What can hang from each mark:
piba: gobazi pebar zudo
gobazi: piba
suve: ganeri
vonak: boroze ganeri gobazi
ganeri: kedag vonak
pebar: piba
kedag: ganeri
gano: kedag

Each row was made from one small tree. The marks that hang from a mark follow it in brackets, in alphabetical order. Every link used is in the known rows. Write each row's tree.
Known rows:
vonak(ganeri gobazi): [ -2 -15   0 -30  16 -35  11  25 -22  31 -16  47  22   7 -19  32  30 -14
  -6 -30  13 -28 -28   9   9 -34   9 -44  10   3  37   8  -3  -1 -61  14
  13 -38  12 -11  -4 -20 -11  18 -60  -1  -9  17  17 -36  -2 -15 -12   8]
piba(gobazi pebar zudo): [ 88  26  25  66 -23 -21 -30  -6 -19 -43  -4 -73  -8 -17  77 -39  72  85
  37 -18  26 -18 -41  90  32 -15  31  74 -18  13  -7  37  -8 -38   4  43
   9  52  52 -30  16  44  54  14 -52 -50  62   8 -46 -39  -2  22  -7  36]
gano(kedag(ganeri)): [-12 -20  -4  52 -10  19  39 -32  -1 -14 -47 -33  19  10  17  -6  40 -27
 -10  39  22 -22  -3   6 -48  -4  35 -12  16  25  22  36 -31  15 -33 -58
 -11  26 -22 -60  34  -8  33   5 -17 -26 -14  26  35  36  -7  25   5 -30]
vonak(boroze ganeri(kedag) gobazi(piba(zudo))): [ -30    0  -46 -111   22  -54  -12   22  -31   25   37   27  -19   10
  -15    3  -33  -34   12  -34   35   17  -18    2   12  -26  -16  -32
   39    4  -12  -14    5   12   11   51  -16  -45   -8   45  -17    5
  -27   35   27   23   12   15  -25  -77  -27   -2  -36    5]
gano(kedag(ganeri(vonak(boroze gobazi(piba))))): [-48   2 -23 -31  14  17  20 -22  11  -1  11 -11  -1  10 -10   4 -59 -36
 -13  33   0  26  16 -37 -22  -5  11 -30   4   8 -12   6 -22  35  15 -51
 -11  10 -19 -24  21  -8   2 -26  28   2 -15 -20   5  18 -15  14   5 -10]
pebar(piba(gobazi zudo)): [ 58  36  41  58 -29  33 -27  -6 -28 -34 -22  -9  16  -7  61 -39  76  50
  26 -26   5 -25  11  55  25   9  23  38  29  19 -18  23  11  14  -5  38
   5  46  -4 -28  11  12  33  29 -23 -66  55  -9 -10 -29   4   4  -3 -36]
ganeri(vonak(boroze gobazi(piba(zudo)))): [ 14  22  16 -37  24   2 -15  22  20   9  43  14 -14  -5 -22   3 -42  14
  -7  -9 -11  12  13 -18  18 -12   0  -6 -18 -19 -30 -13  29 -15  35  15
  -8  -1   8  35 -12  -6 -19 -21  18  17  14 -28 -13 -22   2  -5  -1  -8]
vonak(boroze ganeri gobazi(piba(zudo))): [   8    4  -24 -105   17  -43   -8   15  -26   45   44   38   -6   24
  -13   22  -23    0   28  -52   45    0  -22   -3   20  -53    1  -40
   35   -2  -15   -1   11   11  -26   51  -11  -21    5   28  -11  -10
   -3    2   -6   12   19    2   -8  -90   -5  -10  -25    1]
suve(ganeri): [ 55 -46  -5  70 -28  18  41 -26  -8  29 -53   9  34  21  13   1  76   0
  17   7  17 -30 -23  18 -12   2  39  21  16  30  34  28 -43   5 -29 -11
  21  10  -8 -25 -17  -8  47   7 -81   4  21  36  33  27  19  27   3 -25]
vonak(boroze ganeri gobazi): [ -8   0 -29 -84  43 -54  27  27  -8  33  11  55  13  23 -39  30   4 -30
   4 -20  38 -23 -46 -28   1 -31  21 -81 -13  -6  14 -18  21  -2 -57  38
   9 -43  27   9 -14 -32 -19   3 -56  14 -29   6  24 -60 -12   5   3  22]
suve(ganeri(vonak(boroze gobazi(piba)))): [  8  -8 -14 -16  17   5  27 -19  17  40  14  27  19  29 -21  19 -29 -26
   5  -2  -4  -2   0 -27  10  -5  34   2   9   9   8  -4 -25  27  19   4
  42  -7  -7  27 -53  -3  11 -35 -15  37  15 -14   6  23  16  15   4   5]
vonak(boroze): [ 36  -3   2   8  12   1  24   9   2  -7 -30  14  14  19 -21  23  34   3
  11  24  28 -21 -14 -20   1   4  31 -56  -5  -2   9  -9  12 -14 -40  28
 -11   5  24 -18   2 -38 -15   7 -65  21 -15  19  56 -18   0  26  27 -22]
pebar(piba(zudo)): [ 32  19  42  63 -43  45 -19   9 -20 -14 -42   6  23   1  19 -29  74  41
  15 -27  21 -15  12  18   7  29   8  20  35   5  -6  21  23  -3 -31  20
 -13  16  -6 -36   5  -2  11  23 -20 -53  43  16  19 -24  21  -1   3 -41]
vonak(boroze ganeri(kedag) gobazi(piba)): [ -47  -12  -62 -110   27  -44   13   11  -18   27   26   41   11   18
  -27   31  -32  -47   17  -14   20   19  -15  -13   16  -22  -14  -67
   35    0   -1  -28    3   20   -7   43  -21  -51  -12   34  -15  -13
  -29   27   -5   39  -22    7    7  -60  -34    3  -26    3]
kedag(ganeri(vonak(boroze))): [-14  -2  15  38  10  10  34  -6   2 -20  -2 -23 -20  -1  -8   5   0 -27
 -21  51 -13 -20  19 -34 -32  28  -3   4 -39 -11 -11  -7  13  24 -29 -47
  10  25   4 -24   5 -15   6  -7  -8 -15 -36  -3  35  30  15   7  12  -8]
piba(gobazi zudo): [ 92  14  31  49  -3   0 -15  -3 -27 -25 -15 -33 -13 -30  61 -21  66  64
  23 -14   7 -33 -25  77  11 -15  34  51  -5  39 -12  34  -6 -27  12  19
  -9  57  26  -7  33   3  38  34 -41 -32  33   7 -16 -29  -5  13 -15 -24]
kedag(ganeri(vonak(boroze gobazi))): [-41  12   8 -12  37 -12  38   6   6  -8   7   5 -25   0 -24   3  -9 -22
 -29  34 -11 -25  10 -34 -26  12 -18  -8 -47  -3   6 -23  22  14 -23 -44
  32  10  10  -3  -1 -20   0 -14   5  -7 -59 -17   0  19   6   0  17  14]
kedag(ganeri): [ -3 -22  22  68 -18  21  30 -17 -16  -8 -38 -17  -9   0  17  -7  57  11
   3  19   3 -42  14   2 -38  -1  -1  14  -2  18  22 -10 -13  16 -52 -38
  -8  36 -12 -46  25 -27  29  27 -33 -36 -42  20  41  20  16   2  15  -7]
gobazi(piba(pebar zudo)): [ 63 -11  26  49 -55  22 -39 -20  -8   6   6 -44   6  -3  45 -18  25  61
  48 -30  29   9  -4  39  21 -16  17  44  47  -5 -17  23 -27 -34   5  48
 -30  36   0 -33  11  32  45   5 -10 -28  67  26  -6 -27  18   5  -1  19]
ganeri(vonak(boroze gobazi(piba))): [  2  14   0 -41  15   4   2   4  21  18  18  32   5   9 -36  19 -48   0
   4   5 -16   8  10 -44  21 -13  -7 -43 -11 -20  -2 -27  13   4  19  10
  -6  -7   8  30 -13 -28 -21 -25   3  30  -2 -24  14   0   1 -14  14  -5]
pebar(piba): [ 19  11  26  57 -44  55  -8   0 -14  -1 -54  29  58   6   8  -5  64  28
   9  -4   6 -22   9  -8   7  27  18 -16  31  -1   6   1   5  11 -57  14
 -17   8 -13 -45  11 -21   4  21 -45 -36  17  13  59   6  16  -5  24 -47]

Which tree is each row?
[-30 -28 -26 -39   9 -49  16  24 -24  15 -23  37   2  -4 -13  16  28 -26
 -20 -16   6   2 -18  22   1 -15 -25 -30  20  15  37   6   3  10 -31   7
  10 -62  -6  13  -1  -5 -23  44 -27  16 -23  37  -6 -31 -23  -6 -19   7] : vonak(ganeri(kedag) gobazi)
[-39  -1 -13 -13   7   2   9 -25   7  11  43 -23  -5  14   2  -4 -51   2
   2  12   0   0  10 -43 -10  -4 -26  10 -19 -23 -16 -26   1  10 -16 -13
  15  17   7  -9   1  11   9 -25  32  -9 -17 -17 -14   3  19 -11  10  42] : kedag(ganeri(vonak(boroze gobazi(piba(pebar)))))
[-20 -13 -34 -34   3 -49  30   3 -33  -8  -7  19   7  19 -28  18  12 -60
   7  16  40 -10 -19  -4  -7  29  -4 -45   2   5  22 -16   3  11 -46  31
  -8 -43   3  -3  -9 -16 -24  42 -37  40 -19  32  23 -44 -29  21 -16 -21] : vonak(boroze ganeri(kedag))
[-54  25 -12 -19  47 -25   8  21  18 -36  -2   9  -3  -6 -32   2 -12 -38
 -38  34 -22   7  -7 -18  -6  41 -24 -28 -44  -3  13 -30  35  -8  35  -4
   7 -41  21  41 -18 -10 -62  -3  17  37 -35  -5 -24  19 -18   4   9  -9] : ganeri(kedag vonak(boroze gobazi))
[-39  -7  -2  26  13  14  30  -8  19 -20 -25 -13   2  -7   0  -4  -1 -37
 -41  36  -2  -3   1  -9 -45  -1  22  -1 -13   9  10  35  -7  14   2 -86
  14   9 -13 -35  31   3  14 -11  15 -14 -27  -5   0  55 -11   9   4  -5] : gano(kedag(ganeri(vonak(gobazi))))
[ 23  27   9 -39  10  -6 -33  14  18   1  42 -21 -10   0  -7  -5 -38  33
  16 -17   9  19 -17 -11  21  -6  -7   0 -22 -20 -31  -5  19 -23  31  31
   7   1  33  20 -17  26 -13 -44  21   8  29 -20 -35 -27   1  -1  10  27] : ganeri(vonak(boroze gobazi(piba(pebar zudo))))
[-45   2   1 -24  11  16  18  -8   1  19  27   5 -20   4 -12  17 -36 -10
 -11  11 -19  -3  21 -45 -10  -7 -11  -5 -20  -5 -12 -34   5  31   3 -33
   7  19 -12  -3  11 -21   4 -26  32  -4 -45 -24   7   8  12  -9  16  10] : kedag(ganeri(vonak(boroze gobazi(piba))))
[ 39   0  31   9 -10  19 -36   1  10  16  12   8  -6 -26  -6  -2 -23  33
  -6 -27 -23  18  10  20   9 -11 -11  26  15 -12 -10   5  11 -13  30   5
 -13  11   7  18   8  12  -4 -11  18  -6  23 -11 -14   5  15 -24  -5  -4] : ganeri(vonak(gobazi(piba(zudo))))
[-33   3  -4  29  17  -5  -3  20  15 -26 -24   2  -1 -26 -20  -3  -4 -29
 -41  25 -43  15   4   4  -5  37 -33   3 -32  -2  33  -9  14 -16  35 -21
   3 -37   0  19  -3  -4 -36  11  15  27 -27  18 -27  40  -5  -7  -3 -18] : ganeri(kedag vonak(gobazi))
[-23  22 -22 -43  16 -14 -20   7  11 -17  28  -2 -24 -12 -17  -3 -39  -6
 -17   5 -15  36  15  -3   4  19 -20  -3  -9  -1 -20 -15  19 -10  62  16
 -16 -23  -6  64 -15  15 -32   0  62  27  -4   3 -43  -6 -17   4 -25 -12] : ganeri(kedag vonak(boroze gobazi(piba(zudo))))
[ -6   0  23  18 -20  14 -20 -19  -4   1  29 -49 -32  -7  37 -20 -15  35
   1 -10  -4   5   5   4 -15  -7 -26  79  -8  -9 -26  -2  -9  -6   5 -15
  18  29  -6 -16   5  40  35 -15  46 -46   1 -16 -47   8  19 -15  -1  48] : kedag(ganeri(vonak(gobazi(piba(pebar zudo)))))
[-32  -7  -6  28  13   4  35 -25  13 -43 -17 -25  -1  13   6  18  -8 -56
 -20  51  16   0  12 -30 -59  23  22 -24  -8   2   1  29 -10  22 -12 -68
  10  32  -5 -40  25  -7  16 -23  10   1 -11   3  27  40 -16  35   0 -16] : gano(kedag(ganeri(vonak(boroze))))
[-31 -14 -12   4 -11  20 -17  -3   9 -12 -11  13   4 -33  -7   0 -21 -14
 -13   4 -58  37  25   7  16  17 -37   0  12  -7  15 -23  -6  -3  46  -3
 -16 -16 -24  25  -7  -2 -28   7  37  30 -27   2 -17  35 -15 -16 -10 -10] : ganeri(kedag vonak(gobazi(piba)))
[ 20  -7  15   8  -6  32 -10  11  16  17   3  32   4 -21  -9  19 -24  15
  -7  -7 -44  18  13 -10  15 -10  -5  -8   7 -14  -3  -8   0 -13  17  -6
 -12  -4  -5  -5  11  -8 -17  -5   0  16  -2 -18  16  27   7 -29  14  -8] : ganeri(vonak(gobazi(piba)))
[ -7   5 -14  15 -17  -7 -48  -2   6 -25   7 -38 -20 -33  14 -23 -21  11
   1 -15 -24  45  -1  36  19  22 -29  52  -9  -6  -4 -12  -3 -27  51  15
 -11 -15  -3  26  -4  42 -15  10  65  16  24   4 -61   7  -7 -20 -17  21] : ganeri(kedag vonak(gobazi(piba(pebar zudo))))
[ -1 -10 -26  41   3  -8  37 -11   1 -17 -27  -5  12  23  -1  -6  10 -72
 -13  41   6   0  -4  -5 -18  67  17  25 -16  26  10  -4 -19  12  19  -6
  38 -15 -13  16 -47  12  -2  -4 -17  50   8  28  -3  50   4  43  -5 -20] : suve(ganeri(kedag vonak(boroze)))
[-23  -3 -17  15 -15   6 -34  -2  12 -23  -5 -27   9 -16   0 -17 -17  -5
  -6   0 -36  43  11  14  18  13 -33  31   1  -9  11 -22 -15 -19  44  10
 -20 -20  -7  13  -7  31 -11  -4  43  20   4   9 -26  35 -11 -19   0  26] : ganeri(kedag vonak(gobazi(piba(pebar))))
[ 31   4  30  11 -11   9 -37   4  14  -1  15 -27   1 -13   7 -11 -15  49
  12 -27  -7  26  -6  23  23 -10  -7  42  -8  -8 -11  13   6 -34  26  22
   3   9  16   1  -1  35  10 -21  23  -5  49  -9 -35  -4  15 -19   1  34] : ganeri(vonak(gobazi(piba(pebar zudo))))
[-30 -13  17  18 -13  33   8 -11   1   9   1   5  -9 -23   2  -3 -19   4
 -14   4 -40 -14  32 -12 -14  -2 -26  18   2  -8  -4  -6  -9  16 -13 -46
  -1  24 -23 -20  20 -10  22 -10  32 -21 -31 -12   8  45  12 -26   9   7] : kedag(ganeri(vonak(gobazi(piba))))
[-21  -6  25  24 -17  29  -4  -5  -9   8  23 -16 -25 -20   9 -12 -12  24
 -21   2 -25 -10  25   5 -19 -13 -17  54   1  11 -14   4  -2  11   9 -41
  -1  31 -25   4  17   4  33   1  41 -41 -13 -14 -28  22  31 -24  -4  11] : kedag(ganeri(vonak(gobazi(piba(zudo)))))
[ 11  21   0 -29   4 -10 -24  -2  34   0  24  -2  14  14 -26   5 -43   4
  13   6   2  21 -13 -46  31  -4  -1 -26 -22 -31 -10 -27  15 -27  16  28
  -5  -6  25   0 -25   5 -10 -42   9  27  15 -22 -11  -2  10   0  17  38] : ganeri(vonak(boroze gobazi(piba(pebar))))
[ 35   0   7 -19 -17  10 -17   9  -6  36  -7  14   5 -10  12   0  19  56
  13 -47  -1   2  -8  29  20 -45  17   3  40   2   0  22  -2 -17  14  30
 -24  11  -1  19  14  -4  17  18  -5 -17  12  -7  -3 -31   6 -20   5 -14] : vonak(gobazi(piba(zudo)))
